What can hang from each mark:
z_149: z_186
z_955: z_186
z_380: z_522
z_721: z_338 z_646
z_338: z_519 z_721
z_519: z_338
z_522: z_380 z_941
z_186: z_149 z_955
z_941: z_522
z_646: z_721 z_941 z_955

Each row was made from one small tree. The marks that hang from a mark follow it in brackets, in the order of their numbers. Every link used is in the known rows. Write each row's tree.
Known rows:
z_721[z_338[z_519] z_646[z_941[z_522] z_955]]: [-2.46  0.15  2.98  0.68 -0.05 -1.29 -2.48 -2.17  3.23  1.76  3.70  2.10
 -0.48  0.37  0.12 -0.28  1.17  1.82 -1.52 -1.83  1.38 -0.84  2.75]
z_646[z_721 z_941 z_955[z_186[z_149]]]: [ 2.14  0.78 -2.68 -2.20  2.30  2.85  1.23 -1.33  0.61 -1.24  2.85 -0.13
 -3.77 -1.44 -0.81  0.05 -0.42  2.19 -1.07 -1.41 -1.02  2.09  4.65]
z_380[z_522[z_941]]: [-0.70  0.76 -0.67 -2.22  1.92  2.32  1.97 -3.18  0.89  1.84  3.52 -3.99
 -0.84  1.33  0.67  0.24  1.28  1.91 -2.63 -0.43  3.70 -0.19  0.95]
z_646[z_721 z_955[z_186]]: [ 1.27 -1.68 -3.44 -2.18  0.82  2.40  1.54 -2.42  0.89 -1.35  0.64 -0.67
 -3.45 -1.66 -0.40 -1.27  1.82  3.67 -1.74 -1.00  0.34  2.88  4.07]
z_721[z_338 z_646[z_941[z_522] z_955]]: [-0.97  1.18  3.11  0.36 -0.24 -0.88 -2.00 -1.70  2.62  0.79  4.06  1.52
 -1.49  1.11  0.96 -1.07  0.68  2.09 -1.74 -1.91  0.55 -0.85  1.95]
z_955[z_186[z_149]]: [ 0.53 -0.68 -4.70 -2.32  0.16  2.91  1.00 -4.30  1.63 -0.29  2.10 -0.96
 -2.33  2.33 -0.18 -0.22  0.42  4.29 -2.21  0.21  0.15  1.91  4.38]
z_519[z_338[z_721[z_646[z_941 z_955]]]]: [ 3.24 -1.45  1.01 -0.55 -2.92  1.16  1.05 -2.54  0.44 -1.78  4.99 -0.10
 -0.18  0.87  0.77  0.94 -0.67  3.30 -1.91  1.17 -0.57 -1.00 -0.23]
z_380[z_522]: [ 0.56 -0.80 -1.43 -2.26  0.64  2.24  1.37 -2.97  0.37  1.21  2.78 -3.77
 -1.97  1.14  0.87  0.41  0.41  2.88 -1.97  1.34  3.50  1.16  1.07]
z_721[z_646[z_941 z_955]]: [ 1.48 -0.83  1.11  0.11 -0.87  0.58 -0.13 -1.80  0.57 -0.32  3.19 -0.18
 -1.52  0.78  1.34  0.01  0.16  2.91 -1.13 -1.49  0.72 -1.78  1.34]
z_149[z_186[z_955]]: [-0.15 -1.56 -3.60  0.05 -0.38  2.09  0.61 -2.89  1.32 -1.41  2.14 -0.45
  0.62  1.00  1.67 -1.08 -1.45  4.02 -3.59  1.83  0.17  0.84  2.26]
z_646[z_721 z_941 z_955[z_186]]: [ 1.65  0.38 -2.48 -1.47  1.82  2.55  1.45 -1.12  0.32 -2.03  1.99 -0.51
 -3.57 -2.02 -0.03 -0.70  1.56  2.50 -1.04 -1.42 -0.23  2.37  3.30]
z_646[z_941[z_522[z_380]] z_955[z_186]]: [-2.73 -0.23 -1.52 -0.43  0.23  2.33  1.39 -1.67 -0.66 -1.66  2.82 -0.99
 -1.41 -0.48  2.42 -2.05  0.48  0.49 -2.50 -1.27  1.04  2.19  4.78]
z_941[z_522]: [-0.98 -1.44 -1.66 -0.04 -0.85  2.06  0.17 -3.12  0.59  1.56  2.61 -2.83
 -0.17  1.12  1.85 -1.48 -0.22  3.25 -3.78  0.02  2.27  1.50  2.71]
z_721[z_338 z_646[z_941 z_955[z_186]]]: [-0.24  1.01  0.71 -0.89 -0.15 -0.74 -1.06 -2.53  3.28 -1.21  2.71  2.44
 -3.08  1.74  0.05 -0.63  2.75  3.03 -0.56 -1.64 -0.45 -0.08  2.35]
z_721[z_338]: [-0.74  0.12 -0.85 -0.36  0.00  2.00 -0.07 -3.83  3.64  0.28  2.28 -0.24
 -2.47  0.53 -0.57 -0.03  2.28  4.22 -1.99  0.04  0.85  0.91  1.51]
z_646[z_721 z_955]: [ 1.72 -1.92 -1.44 -1.04  0.57  2.63  1.33 -2.17  0.57 -0.11  1.51 -1.36
 -2.79 -2.37 -0.43 -0.49  0.21  3.61 -1.60 -0.98  0.55  1.28  2.73]
z_941[z_522[z_380]]: [-3.41 -1.41 -1.82  0.07 -1.65  3.77  0.62 -3.03 -0.11  0.74  1.83 -1.77
  0.34  1.30  2.09 -1.69  0.00  2.08 -3.58  0.33  2.06  1.75  2.52]
z_186[z_149 z_955]: [-0.35 -1.24 -2.16 -1.75  0.08  3.89  1.29 -3.61  1.22  0.84  3.64 -1.28
 -0.05  0.61 -0.31 -0.29 -4.04  4.09 -2.16  0.12 -0.23  0.01  2.43]
z_721[z_338[z_519] z_646]: [-2.04 -1.20  0.45 -0.12 -1.33  0.16 -2.28 -3.96  4.19  1.62  1.61  2.31
 -0.74  2.26 -1.10  0.80  3.02  4.35 -1.24 -0.17  1.34 -0.44  1.08]
z_519[z_338[z_721[z_646]]]: [ 2.86 -2.43 -0.50 -1.20 -3.93  1.78  0.61 -3.69  0.89 -1.14  3.90 -0.22
  0.63  2.37  0.61  0.71 -0.21  4.55 -2.53  2.37 -0.12 -0.28 -1.04]
z_721[z_338[z_519] z_646[z_941 z_955]]: [-1.28 -0.16  2.45  0.38 -0.06 -0.70 -1.73 -2.61  3.77  0.87  3.23  2.62
 -1.72  0.17 -0.65  0.92  2.29  2.57 -0.27 -1.59  0.89 -1.34  1.98]
z_149[z_186]: [ 1.23 -1.25 -3.92  0.62 -0.51  1.78 -0.12 -3.24  1.47 -1.20  1.59 -0.78
 -0.93  1.85  2.02 -0.45  0.76  3.82 -3.85  1.89  0.75  1.01  2.89]
z_519[z_338]: [ 2.63 -1.86 -2.13  0.13 -2.40  2.55  2.17 -4.33  1.18  0.43  3.37 -2.19
 -0.84 -0.81 -0.06  1.41  0.15  4.84 -2.42  0.51  1.15  0.52 -0.40]
z_721[z_338 z_646]: [-0.50 -0.28  0.52 -0.60 -1.68  0.46 -1.94 -3.55  3.85  0.51  2.11  1.76
 -1.70  2.92 -0.23 -0.11  2.52  4.85 -1.45 -0.25  0.29 -0.36  0.34]

Which tree is each row?
[-1.62 -0.10  0.59 -0.58  0.20 -1.21 -1.56 -2.89  3.74 -0.26  2.36  3.16
 -2.10  1.00 -0.76  0.33  3.34  2.68 -0.21 -1.63  0.79 -0.19  3.14] -> z_721[z_338[z_519] z_646[z_941 z_955[z_186]]]
[-0.87  0.90 -1.37 -1.46  2.54  1.35 -0.13 -1.71  3.04 -1.02  1.87  2.08
 -3.69 -2.74 -1.90  0.08  3.40  2.27 -0.19 -1.42  0.01  2.52  3.70] -> z_646[z_721[z_338[z_519]] z_941 z_955[z_186]]
[-0.36  1.67  1.35  0.05 -1.03  0.71 -1.73 -2.46  3.33  0.00  3.19  1.87
 -1.66  2.49  0.10  0.24  2.37  3.43 -1.00 -0.63 -0.07 -0.87 -0.33] -> z_721[z_338 z_646[z_941]]
[ 3.11 -0.80 -0.03 -0.67 -3.25  1.93  0.65 -2.69  0.63 -1.54  4.70 -0.05
  0.62  2.00  0.69  0.97 -0.13  3.75 -2.05  2.19 -0.45 -0.59 -1.34] -> z_519[z_338[z_721[z_646[z_941]]]]
[-0.52  0.54  0.75  0.08  2.30  2.00 -0.23 -1.45  2.98  0.30  2.55  1.52
 -2.91 -3.43 -1.94  0.81  2.06  2.01 -0.25 -1.38  0.18  1.12  2.60] -> z_646[z_721[z_338[z_519]] z_941 z_955]
[-1.04 -3.40 -0.78 -1.21 -2.28  1.96 -1.44 -3.30  1.34 -0.21  2.00  0.54
  1.21  3.57  0.35 -0.08  1.21  3.61 -2.20  2.31  0.92 -0.41  1.94] -> z_338[z_519 z_721[z_646]]
[ 1.89 -0.63  0.57 -0.35 -3.13  1.34 -0.19 -2.54  0.29 -0.64  5.24 -0.63
  1.64  2.36  1.53  0.09 -0.78  2.98 -3.26  1.94  0.29 -0.01 -0.57] -> z_519[z_338[z_721[z_646[z_941[z_522]]]]]
[-1.82  0.59  1.16  0.54 -0.54  0.37 -2.32 -2.96  3.68  0.99  2.79  2.54
 -0.84  1.65 -0.92  1.14  2.96  3.29 -0.77 -0.57  0.91 -0.83  0.52] -> z_721[z_338[z_519] z_646[z_941]]
[-0.51 -2.40  1.20 -0.74 -0.97  1.07 -0.91 -2.09  0.84 -1.19  3.33  0.84
  0.41  1.53  0.84  0.09  0.45  1.99 -1.46  0.91  0.47 -1.23  2.64] -> z_338[z_519 z_721[z_646[z_941 z_955]]]
[-1.09 -0.49 -1.51 -0.64  0.67  2.62 -0.87 -3.08  3.42  1.10  0.99  1.13
 -2.08 -1.10 -2.33  0.59  3.03  3.85 -1.18  0.31  0.86  2.32  1.70] -> z_646[z_721[z_338[z_519]]]
[-1.76  0.89  1.41  0.36  2.55  1.26 -1.14 -1.00  2.39  1.33  3.12  0.90
 -1.60 -3.10 -0.88 -0.42  1.19  1.14 -1.67 -1.72  1.07  1.93  3.47] -> z_646[z_721[z_338[z_519]] z_941[z_522] z_955]
[ 2.96 -1.52 -0.61 -1.54 -2.54  0.70  1.20 -2.83  0.49 -2.81  4.40  0.55
 -0.67  1.37  0.90  0.39  0.36  3.49 -1.80  1.39 -0.78  0.02  0.69] -> z_519[z_338[z_721[z_646[z_941 z_955[z_186]]]]]
[ 0.96  1.67  0.81 -0.45  2.02  1.99  0.20 -1.16  2.52 -0.65  3.10  0.73
 -3.86 -2.92 -1.09  0.03  1.45  2.23 -0.61 -1.51 -0.69  1.23  2.01] -> z_646[z_721[z_338] z_941 z_955]
[-0.72 -3.98  0.26 -1.09 -1.75  0.92 -0.96 -2.95  1.30 -0.73  2.33  0.61
  0.45  1.93  0.55 -0.29  0.55  3.08 -1.94  1.44  0.97 -0.97  3.18] -> z_338[z_519 z_721[z_646[z_955]]]
[-1.09 -1.27 -2.17 -1.81  1.79  1.36 -0.01 -3.09  3.46 -0.34  0.65  1.74
 -3.44 -2.29 -2.37 -0.37  3.44  3.35 -1.00 -0.94  0.40  3.15  4.58] -> z_646[z_721[z_338[z_519]] z_955[z_186]]
[-2.10 -0.49 -0.35 -0.45 -1.48  0.81 -0.38 -1.51 -0.36 -0.84  2.41  0.87
 -0.57  2.20  2.39 -1.98  0.57  1.24 -2.05 -1.47  0.79  0.47  3.43] -> z_721[z_646[z_941[z_522[z_380]] z_955[z_186]]]
[ 0.67  1.22 -2.15 -1.88  2.28  2.17  0.22 -0.80  0.20  0.00  3.54 -0.67
 -2.51 -1.03  0.33 -1.29 -1.43  1.40 -2.21 -1.60 -0.52  2.77  5.47] -> z_646[z_721 z_941[z_522] z_955[z_186[z_149]]]
[ 0.66  0.43  0.11 -0.11  1.41  2.05  0.45 -0.45 -0.32  0.41  3.46 -1.51
 -1.82 -2.51  1.09 -1.27 -0.77  1.37 -2.29 -1.59  0.69  1.57  3.01] -> z_646[z_721 z_941[z_522] z_955]
[-0.72 -1.45 -0.34 -0.60  1.39  1.48 -0.32 -2.62  3.34  0.87  1.44  1.17
 -2.86 -3.09 -2.07  0.53  2.17  3.30 -0.99 -0.88  0.78  1.73  3.40] -> z_646[z_721[z_338[z_519]] z_955]
[-2.24  0.17  0.18  0.52 -2.23  2.42 -0.92 -1.47 -0.33  0.38  2.91  0.13
  0.97  2.94  2.33 -1.14  0.25  1.82 -2.41 -0.40  1.05 -0.31  0.52] -> z_721[z_646[z_941[z_522[z_380]]]]
[ 3.21 -3.05  0.29 -1.10 -3.50  1.04  1.05 -3.46  0.84 -1.43  4.19 -0.26
 -0.07  1.00  0.65  0.62 -0.71  4.22 -2.31  1.55 -0.42 -0.69  0.09] -> z_519[z_338[z_721[z_646[z_955]]]]
[ 3.13 -2.30 -1.51 -2.64 -2.75  0.93  0.88 -3.95  1.21 -1.47  4.33  0.73
 -0.71  2.14  0.23  0.61 -1.22  4.08 -2.36  1.51 -1.14  0.16  2.40] -> z_519[z_338[z_721[z_646[z_955[z_186[z_149]]]]]]
[-0.65 -0.66 -2.59 -2.54  2.40  1.45 -0.32 -3.17  4.02  0.52  1.39  2.13
 -3.75 -1.63 -2.75  0.42  1.52  3.26 -0.88 -0.98 -0.40  2.90  5.85] -> z_646[z_721[z_338[z_519]] z_955[z_186[z_149]]]
[-0.95  1.59 -0.63 -0.14  1.75  2.87 -0.74 -1.78  3.10  0.57  2.22  1.36
 -2.07 -1.62 -2.23  1.02  2.92  2.57 -0.73 -0.23  0.18  1.82  0.85] -> z_646[z_721[z_338[z_519]] z_941]
[-0.45  0.01 -1.49 -0.75  0.98  0.91  0.90 -1.86 -0.03 -1.01  3.43 -1.74
 -1.77 -0.54  2.06 -1.91  0.23  1.56 -2.70 -1.72  1.45  1.84  4.88] -> z_646[z_941[z_522] z_955[z_186]]
[-1.56 -2.36  1.55 -0.42 -0.89  0.69 -1.63 -1.73  0.51 -0.17  3.72  0.44
  1.42  1.81  1.53 -1.12 -0.28  1.30 -2.47  0.76  1.07 -0.81  3.34] -> z_338[z_519 z_721[z_646[z_941[z_522] z_955]]]
[ 0.20 -1.04  1.72 -1.00 -1.26  1.02 -1.10 -1.22 -0.05 -1.34  4.53 -0.34
  0.42  2.63  2.46 -1.97 -0.85  1.69 -2.73  0.87 -0.05 -0.72  2.62] -> z_338[z_721[z_646[z_941[z_522] z_955]]]
[ 0.25  0.91  2.53  0.01 -0.39 -0.32 -1.19 -2.24  3.18 -0.23  3.42  1.89
 -2.71  0.94  0.18  0.23  1.33  2.87 -0.68 -1.60  0.02 -1.49  1.24] -> z_721[z_338 z_646[z_941 z_955]]
[-3.18  2.43 -0.06 -0.08  0.71  3.78 -0.80 -0.83  1.64  0.15  2.62  1.09
 -1.17 -0.52 -0.14 -0.94  1.55  1.04 -2.12 -0.28 -0.01  2.95  1.28] -> z_646[z_721[z_338] z_941[z_522[z_380]]]
